Each row comes from the steps of one walk. Every step used is in the known rows, and no mark comes twice. Write the walk behind each row, first mark first.
Known rows
e > g > a > m: [  1  -3  17  14   5  -4  22   8  -6  -8   7 -26 -19   8  -1 -12  -3  -5
  26   1 -12  14  -6  -3   8  -9  21   5  17   4  14   4  12   2  21  23
  -3]
e > g > a: [ -9  -4  15   6  -1   5  24  12  -9  -7  13 -21 -15   7   0  -2  -2  -5
  11  -5 -12  17  -2   7  11  -7  24  -3  13   2   7   2   5   0  12  24
   2]
y > t > g > v: [-11  -8  24 -15  22  -6  19  13 -19  23  17   3   5   3  -7   3 -19  -9
 -19  -8 -10   7   4   4   7  -3  30 -12  -2  -4   5  -8   9 -15   5  34
  -8]
u > h > e > m > a > g: [ 14  11  18  -6 -14  11  16   7 -11 -12   0  -8 -18   1 -10 -26 -14  -3
  49  11  -9  -3   1   4 -10   7  25  11  31   5  12  18  29  11  10  15
  -5]
h > u > m > a: [  2 -15  17  10 -15   0  20   5  -7  -7  25   4 -14  12 -23 -15  -2  -6
  33   7  -9  21  10   9  12  -8  22   0  14   3  11  17   7  -1  14  16
 -29]
j > u > m > v > d > e > g: [  0 -19   7 -15   9   6  22  10 -13  -6  21 -40 -11  24  -1 -15 -16  11
  17  -9 -14  12 -11  -1  -5   2  26 -13   3   9   2  15  11  11  35  20
 -16]
t > g: [ -5   4  21   4   4  -5  14  11 -17   4  26  -7  -4  16 -12  -2  -5 -19
  11 -13  -2  17   1   4  11  -5  28  -3  10  -1   5  -5   7 -12  10  30
  -2]
v > g > a > m: [  6  12  23  12  17 -14  26   2 -10   1  10 -10 -18   8  -3 -11  -5  -7
  16   4 -14  13  -3  -9  -3  -7  27  -2   8   5  13  -2  17   5  24  16
   2]
d > v > g: [ -1   9  23  -3  27 -11  18   6 -14   6  29  -7  -6   4  -6  -2   0 -15
 -11  -8  -5  16  -6   2   1  -8  34  -8   0  -2   9  -5  18  -8   7  23
  -1]
a > m > t > g: [  4   1  16   8  13 -17  17  13 -22   1  14  -5  -9   2 -16 -13  -7 -10
  19  -6  -7  13   3  -7  10 -12  31   0   8   2  11  -7   5  -5  12  25
 -17]
t > g > v > d: [ -6  -3  22 -11  23  -4  19  12 -23  10  28 -12  -1  21   3   2 -23  -2
  -7 -10   4   8  -9 -10  -2   4  33  -4   6  -6  -1  -6   6 -10  17  32
   1]
m > t > g > v > d > e: [  8  -3  20 -28  35  -8  23  21 -34   3  29  -7  -4   1  12  -1 -32   8
 -17 -15   7   6  -1 -12 -10  -5  39  -7  -2  -2  -2  -6  -1   1   8  25
  -8]
v > d > e > h > u > m: [ 19  -3  20  -8  -9   4  34   1  -9 -14  32 -15 -15  22 -21 -14  -7  -3
  34   3   2  16  -2  -3   0   8   7  12  16   6  12  16   6   6  13  12
 -15]
e > h: [  4   1  25  11 -11   2  27   2  -9  -8  20 -10  -9   1 -18  -9  10 -15
  21   5   2  17   9   7  11   4   2   3  18   1  16   1  14  -3   2  16
   0]
v > g: [ -6  10  18   4  10 -13  21   3 -14   3  23  -3  -2  15  -9  -3  -3 -13
   5  -5  -9  19   2   6   5  -1  28  -7   5   7   7  -4  14  -6  16  22
   7]
d > e: [ 11   5  27   2  13  -3  18  13 -15 -11  36  -6  -8   1  -2  -8  -5  -9
   2  -7  10  23   9   4   3  -7  22  -4  12   4   8   3  16   3   1  20
   1]
d > v: [  1   1  28   7  21  -2  15  12 -12  -3  33 -10  -9  -4 -10  -7   4 -12
 -12  -6   7  22   0   1   8  -9  27  -6   8  -7  10  -2  18  -8  -4  23
  -8]
j > u > h > v > d > e > m: [ 12   0  13 -19   6  16  19   0 -11 -13  17 -39 -20  16 -11 -20 -17  16
   6   1  13  10  -6  -9  -9  20  30  -2  18   3  -1  16  18  12  20  13
  -1]
e > h > u > m: [  2 -12  15   9 -24   2  24  -5  -1  -3  22  -3 -12  18 -33 -14   7  -8
  35  11  -8  18   4   9  16   2   1  10  19   7  16  12   9  -2  10  16
 -20]
d > e > m > a: [ 23  -4  34   2   3  -1  15  18 -10 -23  18  -8 -19  -7   4 -13  -6  -2
  23   2   6  13   8   7 -10  -5  23   4  24   5  16  13  13   0  10  13
  -8]
y > a > m > v > g > t: [ -2  -5  20  -1  18 -21  36   5 -21   9   2  16 -11  -2  -3  -8  -4  -5
   7   3 -26   4   2  -4 -12 -15  17 -17  -6   0  14   2  28 -12  20  17
 -18]
x > g > v > d > e > m: [ 17 -10  26  -5  31   0  10  15 -14 -12  18 -18  -3  10  22   4 -20   3
 -12  -4   4   3 -10  -9 -21   8  37   2  18  12   6  14  11  -1  18  20
   3]
j > u > m: [ -5  -7  13  14  -5   5  16   1  -1  -1  27 -20 -14  22 -24 -19  -1   7
  22  -2 -12  25   0   6   9   3  25 -10  12   7   2  12  17   5  19  22
 -13]
e > g: [-10  -5  12   6  -2  -2  18   9 -11  -5  21 -18  -4  15  -6  -3   0 -12
  14  -7  -7  19  -2  12  17  -3  23   0  15   7   8   2   9  -8  11  30
   2]
a > m > v > g: [ -1  -4  19   7  19 -23  18   2 -17   8   7  -2  -4   6  -7 -11  -1 -14
   6   6 -10  11   0  -7   2  -9  20  -9   2   8  18  -5  24  -4  28  18
  -8]
x > m > t > g > v: [  1 -21  14  -1  18 -11  17  11 -25  15  10   2  -7  -9  -8  -1 -11  -5
 -13  -1  -7   7  -1  -3  -1 -13  42  -7   5  12  12  -6   5  -7   9  28
 -18]
x > m > t: [  6 -11  15  19   5  -8  27  11 -19  -5  13  -2 -11 -14 -24 -11   7 -11
  -1   4  -6  23   6   0   7 -10  36  -7  12  16  17  -2   9  -2   2  17
 -17]
j > u > h > v: [-12  -3   5  -3  -5  15  16  -9 -11   3  18 -23 -11   9 -24 -16  -4   4
   1   3   6  18  10   2  13   9  24 -12   9  -1  -3  10  22  11  10  17
  -6]
u > h: [ -6   6  20   6   0   2  21  -1  -9  -1  25  -2 -12   0 -26 -13  -1  -5
   9  -5   6  19   6   1   8   2  21  -8  17  -2  10  -1  16  12   2  24
   1]
j > u: [ -2   1  12  15  -1  10  21   1  -9  -3  29 -25  -8  16 -15 -11  -3  -3
  11   2  -8  23   9   6  11   8  23  -6  13   1   1   9  15  -2  10  21
  -1]
j > u > m > v: [-10 -22  12   9  -1   2  15   4  -6   4  17 -15 -11  12 -20 -18   0   7
   6   3 -13  20   3   3   7  -3  19 -20   4   6   8  10  20   5  23  18
 -23]
m > v > d > e > h > u > g: [ 14  -9  10 -26  -3   6  33  -4 -21  -6  20 -21  -4  13  -9   4  -7  -5
   8   5   2  16  -2  -7   2  -4   4  -4   9   4  15  16   5   8  16  15
 -16]
t > g > a > m > v > d: [  5  -4  26   3  22  -6  28  16 -22   1   5 -19 -16   7  -1  -9 -13  -9
  10  -2  -6   5  -7 -24  -5  -8  26  -6   3  -7  13  -6   8  -2  31  20
 -13]
m > a: [  3  -2  26  12  -2   0  23  13 -15 -12  23  -3 -11  -5  -8 -10   1 -12
  19   1   1  19  16   7   6  -7  22  -6  14  -2  10   5  13   0   7  15
  -9]
d > v > g > t: [ -7   7  23  -8  28 -10  23   4 -18   4  28   9 -10  -6  -4  -5 -10  -2
 -23 -16 -16  14  -4   1 -10 -11  33 -20  -6   3   7  -5  13 -11  -6  17
  -1]
m > v > d: [ -5  -8  23   4  14  -3  29  16 -23  -6  19 -10  -3   5  -8  -6  -3  -8
  -9   1   5  18   2  -9   5   2  21 -12   5  -3   9  -4  12  -6  15  19
  -6]
e > h > u > m > a > g > v: [  5 -20  12 -10 -19   3  28  -7  -8   8  10  -6 -10   9  -7 -12 -14  -3
  41  18 -13  -1   4   3   6  -2   6  10   8   5   8  19  17  16  17  12
 -32]

Write each row's walk
[  6  -6  17  10   8  -3  27  16 -22   2   3  -7 -20 -13 -15  -5  -1 -10
   4  -3 -16  12   1  -5  -1 -17  43  -7   6   9  13  -5  -4  -1  10  19
 -18]
x > m > t > g > a
[ 17  -2  31 -15  17   3  32   7 -18  -8  29 -17  -8   2   8  -5 -15   4
   1   2  15   6   0  -8 -13   9   7   2  13  -1   9   4  16   7   6  15
   4]
g > v > d > e > h
[-11   8  17  -1  12 -11  28   0 -19   2  22  13  -6   4  -8  -6 -11  -1
  -7 -12 -19  17   4   5  -4  -4  28 -19   0  12   5  -4  10  -8   1  17
   7]
v > g > t
[ -4  -4  21   1  -6  -3  29   6 -13  -5  15   7 -14  -3 -11 -22 -15   2
  28 -12 -21  12   3   3   0 -15  29 -19   0  12   2   9  16  15   6  11
 -25]
u > m > a > g > t
[-11 -20   6 -11  11  -3  10   6 -14  18  18  -9 -11  13 -12 -11 -21  21
   1  -6 -18   9  -2   1   2  -6  37 -16  -1   5  -4   4   5   4  19  27
 -26]
j > u > m > t > g > v
[  0  -6  20  -4   9  -1  23   7 -19   6  17  -9  -3  -3  12  -6 -19  -6
  10   5  -2   4   7  -1   4  -6  27  -5   4   0   0   6  23  13  11  19
 -12]
m > a > g > v
[ 12 -20  16  -5  16  -1  29  15 -22 -10  14 -29  -7   2   2  -4  -5 -15
   3  -4  -3   9 -10  -5  -8  -5  30  -4  10  17  18   5  10  -1  25  19
  -8]
x > m > v > d > e > g
[ -4 -13  16 -21  20   0  32  16 -28 -13  20 -10  -7  -2  12  -6 -21   6
 -12 -17  -9  10  -2  -4 -11  -7  22 -19  -1   9   7   2   4  -4   6  17
  -4]
m > v > d > e > g > t
[  6   6  26  13  13  -6  17   9 -12   2  13 -14 -19   8  -6 -11  -7 -11
  24  -4  -8  12  -3 -10   2 -12  26   2  12  -3  11  -3  10  -3  19  24
  -7]
t > g > a > m
[ 21  10  30  -5   5   5  37   8 -16 -19  31 -22 -11   5  -6  -9  -5 -10
  20  -3  10  14   4  -5  -6   9   7   6  15   0  11   5  10   6   5  12
   5]
v > d > e > h
[  9   0  27 -22  32  -3  18  15 -26   4  36 -13  -3  16  15   1 -31   0
  -9 -16  11   6  -7 -11 -13   0  33  -3   5  -3  -2  -1   7  -3  14  29
   3]
t > g > v > d > e
[ -9  -9  22  -6  17  -5   9   9 -18  15  25  -1  -1  12   3   2 -17  -4
  -8  -7   2   9  -1   2   4  -5  28  -6   7  -2   3  -5  12 -12  10  33
  -2]
t > g > v
[  9  -6  24  -8  10  -1  27  12 -17  -4   6 -24  -9  10  13  -9 -25   5
  16   8  -2  -3 -12 -11  -8  10  32   6  14   2   3   8  17   7  25  19
  -9]
e > m > a > g > v > d
[  7  -1  22 -25  29  -2  18   5 -19  -1  34 -18  -2  15  12   5 -23  15
 -19 -13  13  20 -14 -11  -7  -7  33 -17   7   5   0   8  15  13  14  28
   0]
u > g > v > d > e
[  2 -23  21  19   6  -5  21   9 -16   1  10  -3  -7  -9 -16  -8  11 -20
  -8   8  -3  19   5  -1   4 -11  24 -12  10  14  23  -1  20  -7  13  18
 -16]
x > m > v
[  5  -9  18  -6  21 -18  23  16 -23  15   9   3 -10   2   1  -4 -12   0
  12   3  -9   0   0  -7   0 -15  28   1   3 -11   6   0  20  -8  18  32
 -28]
y > a > m > t > g > v
[  1  11  19   1  -2   9  14   5 -13  -7  22   4 -12   3 -22 -20  -5  -3
  16   1   3  15   9   6  -1   5  20  -1  25   0  11   7  25   0  -4  22
   8]
u > h > e
[  0   0  21  21  10   7  17  12 -11  -8  13 -10  -9  -2   2   5   3 -17
   0  -5 -12  17   9   1   2  -8  32  -9   9   5   5   9   7   5   8  15
  -1]
x > g > a
[ 12  -5  24  -6  36   1  16  13 -22  -7  31 -14   4   7  21   8 -20  -6
 -16 -11   6   8   0  -9 -14   2  37  -8   6   6  -2  11  12   6  11  18
   3]
x > g > v > d > e
[ -4   9  17  -6  14  -9  20  -8 -12   6   0  -8 -21   2 -12 -16  -6   0
   7   5   0   8  -2 -12   0  -6  28  -9   4   3   8  -1  25  18  24  12
  -3]
u > h > v > g > a > m
[ -6  -4  17  -3  14  -5  20   4 -16  13  21 -10   3   9   8  -4 -18  -5
  -6   2   0  10  -2  -3  10  -2  27  -5   3   3  -2  -1  25   8   9  27
  -3]
a > g > v
[ 17   3  26 -21  24   1  32  13 -27  -5  27 -21  -5   1  24  -8 -33  -1
  10  -4   7   2   1 -13 -12   0  33  -3   2  -2  -5  10  20  21  15  14
  -7]
m > a > g > v > d > e
[  6   1  30 -31  38  -5  28  20 -27  12  28  -9   3   7   4   3 -33  -3
 -21 -16   0   5  -2  -8  -9   3  35  -9  -5  -5   0  -4   5  -7   9  29
  -3]
y > t > g > v > d > e
[ 11   6  21 -19  30  -2  29  10 -24   2  32 -23   1  12  19  -5 -31  -1
  -6  -6  10   7  -7 -16  -6   4  32  -2   1   3  -7   3  21  16  12  22
   2]
a > g > v > d > e
[ -9  -3  20  -2  16  -8  26   9 -18   7   5   0 -12  -4   3  -1  -3  -7
 -13   4 -14  12   4  -2  -3 -12  23 -18  -4   2  11  -6  13   2  21  13
  -3]
m > v > g > a
[  4  -5  17  -7  31 -18  22  13 -28   7  14 -10  -6   8   0  -9 -25   7
   0  -4   0   4  -8 -21  -3  -3  37  -1   4  -3   5  -8   5  -3  19  27
 -15]
a > m > t > g > v > d
[ -7 -13   4  -4  -7 -10  16  10 -17   8  20   7  -9  18 -29  -9  -9  -3
  17  -5 -16  18   2   5  19 -12  33  -1   4   6   6   3  -7  -8  11  26
 -32]
h > u > m > t > g
[  6 -11  25  14  11 -13  27  14 -14   2   8  -2 -11   1  -8 -10   9 -15
  17  13  -4  12   5  -5   5 -13  10  -3   8  -9  17   6  33  -9  23  23
 -25]
y > a > m > v
[  7  -5  28  12  22  -5  32  14 -18  -9   6 -18 -18  -2  -2 -15  -6  -2
   2   9  -1  13  -3 -25  -4  -5  19  -8   7  -5  15  -2  16   4  25  12
 -12]
g > a > m > v > d
[ 19   0  30 -10  32  -6  26  19 -25  -4  13 -21 -19   2  11 -11 -20  -6
   8  -7   1   5  -6 -26 -15 -13  26  -5   2  -5  12  -1   9   6  28  16
 -12]
t > g > a > m > v > d > e
[  2 -15   8   3 -22  -3  30   1  -9  -4  15   4 -14   3 -35 -15   5   1
  27  12 -12  18   9   7  17  -3   7   5  12   8  16   8   1   2   4  12
 -31]
e > h > u > m > t
[  6  -7  15   0  14   3  24  20 -21 -15  -4 -26 -16  10   9 -18 -12  -1
  19  11 -14   2  -8 -11  -8  -2  19   4  18   2  17   8  18 -10  26  17
  -3]
h > e > g > a > m > v > d
[  6 -12  18 -12  25  -9  31  11 -25 -13  15 -14 -11  -1  10 -15 -22   6
   4 -12 -10   7  -7 -13 -13  -9  20 -12   3  10  14   4  10  -2  14  16
  -9]
a > m > v > d > e > g > t
[ -4  -6  12 -14  13   5  16  16 -22  -7  18 -18   0  24  13  -6 -22   5
   2   1  -4   4  -9   3  -5  11  26   6  21   4   3   8  17 -17  12  30
  11]
h > e > g > v > d
